Each row comes from the steps of one walk. Every step used is in the known rows, and no mark comes twice. Write the walk behind each row, first mark first.
Known rows:
tuta-lapa-nemiz-pelu: -18.4  9.4  -7.6  22.5  -1.9  -6.3  -11.2  -18.6  21.3  1.4  -1.6  -16.4  15.9  -7.5  -23.4  -1.7  -27.0  -21.5  -16.3  17.8  12.1  -1.8  7.7
fimu-mupure: 8.7  5.4  11.3  -0.5  6.8  13.6  1.1  1.5  -6.5  -2.2  14.7  31.6  0.2  13.1  7.9  5.6  1.8  11.4  9.0  0.7  -2.7  -1.2  -4.0
tuta-lapa: -21.1  -0.6  -7.5  10.4  -14.1  2.6  -9.9  -12.2  -1.9  17.1  -15.4  -2.3  4.8  -5.0  -18.7  3.4  -10.8  -9.1  4.4  12.2  9.7  9.5  5.2
fimu-mupure-pelu-nemiz-lapa-tuta-metag-vifu: -20.3  14.1  2.3  -12.7  -12.0  17.0  -6.6  2.2  60.5  -27.4  26.6  6.8  17.5  -21.0  -8.1  -42.4  -4.4  8.8  6.2  16.8  -49.7  38.8  -26.7
nemiz-lapa-tuta: -12.1  20.2  3.8  -3.1  3.0  7.1  12.2  7.1  21.7  -29.2  5.2  -28.0  31.9  -9.5  2.7  -14.5  8.6  0.5  -3.6  4.2  -15.9  14.2  -17.5
pelu-vifu: -4.7  -4.8  1.4  0.6  10.0  0.6  -10.8  15.9  23.1  -10.6  0.6  -0.2  3.4  16.1  3.0  -14.6  6.5  -11.1  -14.1  -15.0  -5.7  19.0  7.0
mupure-fimu: -6.0  -8.5  -6.2  -9.1  6.2  19.1  7.0  2.7  11.2  -2.7  -1.3  -16.7  0.6  -4.7  -13.1  15.5  12.7  -10.8  14.3  -8.3  2.2  19.6  -14.2
tuta-metag-vifu-pelu: -18.0  7.0  -4.2  -3.9  -7.5  -9.1  -15.2  -12.4  21.8  18.9  -8.0  -10.7  -19.7  -40.2  -1.9  -17.0  -22.8  0.0  6.5  -6.3  3.5  -2.3  27.7
lapa-nemiz-pelu-duvi: -14.7  5.5  24.1  17.9  7.0  -11.6  -13.5  -12.7  28.7  -12.1  8.7  -21.1  10.8  2.6  -9.6  -8.8  -9.8  -23.4  -18.4  18.4  0.2  -13.8  22.0
nemiz-pelu: 16.0  -4.2  -3.8  1.4  -3.5  2.4  1.4  -4.6  4.6  -9.5  -2.4  -16.9  -5.1  7.5  -0.9  10.7  -16.2  -6.3  -9.6  3.0  -1.3  -5.4  21.3
metag-tuta: -15.3  4.7  12.0  -14.9  9.2  -0.3  16.6  -9.7  25.5  9.1  9.0  1.8  18.0  8.2  21.3  -4.5  11.7  -5.4  1.7  -7.5  -2.0  -7.2  -20.4
fimu-mupure-pelu: 13.7  -9.0  6.5  -17.4  -11.1  17.2  -9.5  11.5  7.4  -26.0  20.0  29.2  -6.9  8.0  -8.8  11.2  1.0  24.2  10.4  15.0  -13.7  -3.6  -9.2
lapa-nemiz-pelu: 3.6  8.9  0.0  11.0  11.3  -9.6  -0.6  -5.4  23.4  -17.2  12.6  -13.7  9.8  -3.5  -5.4  -5.1  -17.9  -12.1  -18.9  6.3  2.1  -14.5  2.4
pelu-nemiz-lapa-tuta-metag: -24.5  9.3  10.1  14.8  3.1  3.2  16.4  -11.8  41.2  -20.8  -2.7  -21.2  29.6  -16.4  -12.3  -44.7  -7.1  0.3  -3.0  -5.0  -21.1  41.2  -15.9
nemiz-lapa-tuta-metag-vifu-pelu-duvi: -48.3  21.8  23.5  -3.4  -9.5  -2.2  -14.1  -11.6  49.0  -4.5  -6.7  -46.3  10.8  -43.2  -1.5  -35.7  -8.1  -13.0  4.9  9.4  -17.3  12.2  27.4
nemiz-lapa: -4.7  5.4  -5.0  -1.3  -0.7  4.4  2.5  5.5  1.8  -16.5  -3.0  -29.8  11.4  -8.7  -10.0  -0.6  -10.6  -3.5  1.8  16.7  -9.3  11.1  0.9
vifu-metag-tuta: -20.2  6.5  27.6  -14.6  6.3  17.7  32.1  -27.2  26.4  -0.2  5.3  -1.8  32.6  9.9  8.1  -0.1  -5.4  5.9  18.0  -29.4  0.2  -2.2  -6.5
metag-vifu-pelu-nemiz-lapa: -28.2  27.0  0.9  10.9  -9.0  -10.5  -6.6  -6.5  52.2  -30.5  4.2  -43.6  -6.8  -39.8  -7.8  -32.9  -9.1  -38.3  -31.2  18.3  -8.2  -13.9  4.2
pelu-nemiz: -9.2  -0.5  8.6  18.8  -1.7  -5.0  5.2  -8.7  24.1  -11.5  5.3  3.7  -2.4  -0.7  -8.4  -20.5  5.1  -15.4  -21.3  1.4  -2.5  4.1  -10.0
metag-vifu: -10.7  16.5  -16.7  -7.5  -1.8  -2.6  -15.4  2.8  14.0  19.6  7.9  -4.7  -5.5  -13.0  14.9  -7.7  0.0  -14.8  0.6  2.7  -16.5  -0.6  -2.1
pelu-vifu-metag-tuta: -25.4  3.7  28.0  -17.1  14.7  17.9  21.6  -11.8  48.1  -11.4  7.4  -0.8  35.8  23.8  9.1  -15.2  1.5  -6.0  7.0  -43.4  -3.8  18.4  2.8

Which walk is each row?
-16.1  8.0  3.6  -2.9  5.8  7.6  11.3  -2.3  17.2  -8.8  -6.9  -23.2  30.9  -16.6  -5.0  -23.2  -12.2  17.9  15.6  -3.4  -17.8  38.1  -6.5 : nemiz-lapa-tuta-metag
-9.6  -1.5  25.0  -16.6  11.2  20.1  22.0  -16.2  52.3  -22.4  4.0  -19.5  32.6  31.1  10.4  -3.4  -15.0  -10.8  -1.8  -39.6  -6.5  12.2  21.2 : nemiz-pelu-vifu-metag-tuta
-2.4  -11.0  19.2  7.1  -9.9  1.6  -10.9  -11.4  7.8  -5.3  -6.6  -22.7  -4.9  13.1  -3.9  9.1  -9.2  -17.4  -7.3  16.2  -4.5  -5.1  41.1 : nemiz-pelu-duvi
-23.9  21.3  6.0  -7.9  -2.9  -6.0  -5.3  -10.6  40.9  7.8  0.1  -11.5  0.6  -42.4  8.6  -32.2  -4.0  0.4  1.1  -21.7  -4.2  -0.3  7.0 : lapa-tuta-metag-vifu-pelu
-19.4  17.9  -8.8  -10.7  2.5  2.3  -6.5  -6.4  28.8  27.9  6.1  3.7  12.8  -20.8  16.0  -30.3  -2.0  5.8  13.5  -17.3  -23.8  25.1  -9.0 : lapa-tuta-metag-vifu
-25.9  22.8  -12.8  -11.5  2.4  6.3  -3.1  -0.2  32.5  10.7  2.4  -26.7  25.4  -27.7  8.6  -31.0  -11.8  1.8  15.7  -1.5  -34.6  36.5  -5.9 : nemiz-lapa-tuta-metag-vifu
-21.7  19.1  13.4  15.0  0.4  3.0  16.1  -1.3  44.4  -41.1  10.1  -24.2  30.9  -10.2  -4.3  -37.6  12.9  -17.9  -23.6  3.8  -20.8  18.2  -28.4 : pelu-nemiz-lapa-tuta
-14.8  18.6  -0.3  -5.8  -8.5  -10.4  -15.7  -2.3  27.9  -1.7  3.8  -16.5  -16.1  -32.8  6.4  -9.3  -3.3  -18.0  -12.6  0.4  5.2  -27.3  14.4 : metag-vifu-pelu
-9.9  1.3  7.7  -2.2  4.4  4.0  8.7  -9.4  15.0  9.9  -1.4  5.2  18.9  -9.5  2.6  -23.1  -0.8  20.5  13.7  -22.4  -8.7  27.8  -4.2 : lapa-tuta-metag
-38.9  15.3  20.3  8.1  2.9  10.6  20.2  -46.4  48.8  -0.4  3.9  -17.4  47.8  0.3  -17.2  -1.5  -30.5  -16.3  2.1  -9.9  13.4  -3.1  1.9 : vifu-metag-tuta-lapa-nemiz-pelu
-53.6  2.0  21.9  -10.8  -3.0  11.6  -1.4  -19.0  76.8  -27.1  13.6  -4.3  50.0  3.0  -32.3  -25.6  -8.3  -8.9  1.3  -13.9  -2.9  19.8  -18.4 : mupure-pelu-vifu-metag-tuta-lapa-nemiz
-11.0  -5.6  36.3  -33.9  3.1  34.4  11.4  -2.5  51.7  -38.7  26.0  28.0  30.2  31.9  0.8  -4.5  2.2  19.0  17.2  -27.1  -17.4  17.0  -8.0 : fimu-mupure-pelu-vifu-metag-tuta
-33.1  21.6  14.4  11.9  -6.6  -9.5  -0.3  -18.7  65.1  -4.2  6.0  -7.4  -1.0  -43.2  1.4  -53.1  1.8  -14.9  -20.0  -21.5  -7.4  2.7  -2.9 : lapa-tuta-metag-vifu-pelu-nemiz
-36.6  9.2  5.7  8.8  14.4  -6.2  -4.4  -13.8  70.2  -2.3  6.7  -15.0  40.3  14.2  -1.1  -22.9  -10.2  -37.7  -27.2  -3.2  3.2  10.2  -6.4 : metag-tuta-lapa-nemiz-pelu-vifu
-50.0  17.2  9.6  9.1  9.5  -9.0  6.0  -25.1  44.4  17.9  7.7  1.7  39.9  -8.9  -6.7  -20.7  1.4  -19.4  -9.1  7.8  9.9  -4.4  -33.4 : metag-tuta-lapa-nemiz
-23.1  21.6  6.6  11.4  -11.6  -15.5  -8.2  -11.6  49.6  -13.4  8.4  -13.5  -19.1  -35.3  -1.0  -32.9  2.7  -34.9  -32.6  0.2  0.9  -23.8  4.2 : metag-vifu-pelu-nemiz
-0.2  6.4  1.3  11.3  21.4  -10.9  -12.3  8.5  47.5  -27.9  14.9  -14.2  14.6  10.9  -5.4  -21.4  -11.0  -22.8  -31.8  -7.4  -3.0  7.1  9.7 : lapa-nemiz-pelu-vifu
-24.1  24.1  26.5  18.2  -6.8  -5.9  16.6  -7.4  57.6  -61.0  3.1  -39.4  20.6  -32.2  -12.3  -37.3  9.3  -21.6  -36.3  1.8  -0.2  -7.7  -13.0 : vifu-pelu-nemiz-lapa-tuta
-34.3  14.6  -3.5  23.1  0.6  -9.5  -11.1  -14.1  18.9  8.4  -0.9  0.5  20.0  -15.4  -24.0  -12.8  -10.1  -14.7  -8.4  15.7  12.5  2.6  -13.5 : tuta-lapa-nemiz
-11.7  3.8  22.6  19.3  -9.2  -11.4  5.2  -13.1  36.1  -33.5  -1.0  -10.8  -11.4  -21.7  -15.6  -21.5  2.1  -20.5  -31.5  -2.8  16.2  -22.8  4.5 : vifu-pelu-nemiz
-30.6  -2.7  18.4  -3.2  -4.4  22.2  10.8  -29.7  49.2  -5.9  -9.7  -23.8  37.6  27.1  -7.1  -0.1  -23.9  -20.3  1.3  -28.4  2.9  23.9  26.9 : nemiz-pelu-vifu-metag-tuta-lapa
-21.7  12.3  29.6  -4.6  27.3  7.2  20.7  -19.8  71.2  -28.2  20.4  -15.3  46.2  20.2  3.8  -20.8  -14.0  -16.8  -13.1  -37.6  -1.2  6.9  4.0 : lapa-nemiz-pelu-vifu-metag-tuta
1.0  -19.5  -1.2  -17.9  -9.3  4.4  -20.2  24.3  32.7  -34.9  7.2  -1.8  -1.2  10.2  -16.1  -10.7  7.8  2.6  -10.7  0.7  -14.5  20.7  0.9 : mupure-pelu-vifu
-29.1  8.2  9.3  21.9  2.5  10.7  -8.7  -20.3  44.4  -20.4  -2.5  -19.7  34.5  7.9  -32.5  -12.0  -35.3  -20.6  -11.8  -18.7  7.5  21.8  30.8 : tuta-lapa-nemiz-pelu-vifu-metag
-32.3  13.5  1.3  12.2  -9.1  -12.8  -7.1  -15.3  49.9  -9.6  -8.3  -39.2  -7.7  -47.2  -17.7  -40.9  -27.8  -20.3  -10.9  9.1  -9.8  11.2  18.7 : tuta-metag-vifu-pelu-nemiz-lapa
-58.5  15.2  26.5  6.5  16.2  8.8  8.3  -27.5  65.3  -0.1  8.4  -2.1  56.5  7.6  -15.1  -29.2  -8.7  -18.6  -2.2  -27.6  8.0  22.3  -10.8 : pelu-vifu-metag-tuta-lapa-nemiz
-28.4  26.7  1.5  -7.4  -4.8  -2.5  -3.2  -6.0  43.8  -9.3  -4.0  -40.3  13.5  -50.6  0.1  -32.2  -15.4  -3.0  2.5  -3.2  -14.2  10.7  8.9 : nemiz-lapa-tuta-metag-vifu-pelu
-35.5  3.9  15.2  29.4  -9.5  -7.5  -22.4  -26.1  26.8  3.6  -6.3  -22.9  14.1  -2.0  -26.6  -5.2  -18.8  -32.9  -16.3  30.2  7.4  -2.2  28.1 : tuta-lapa-nemiz-pelu-duvi
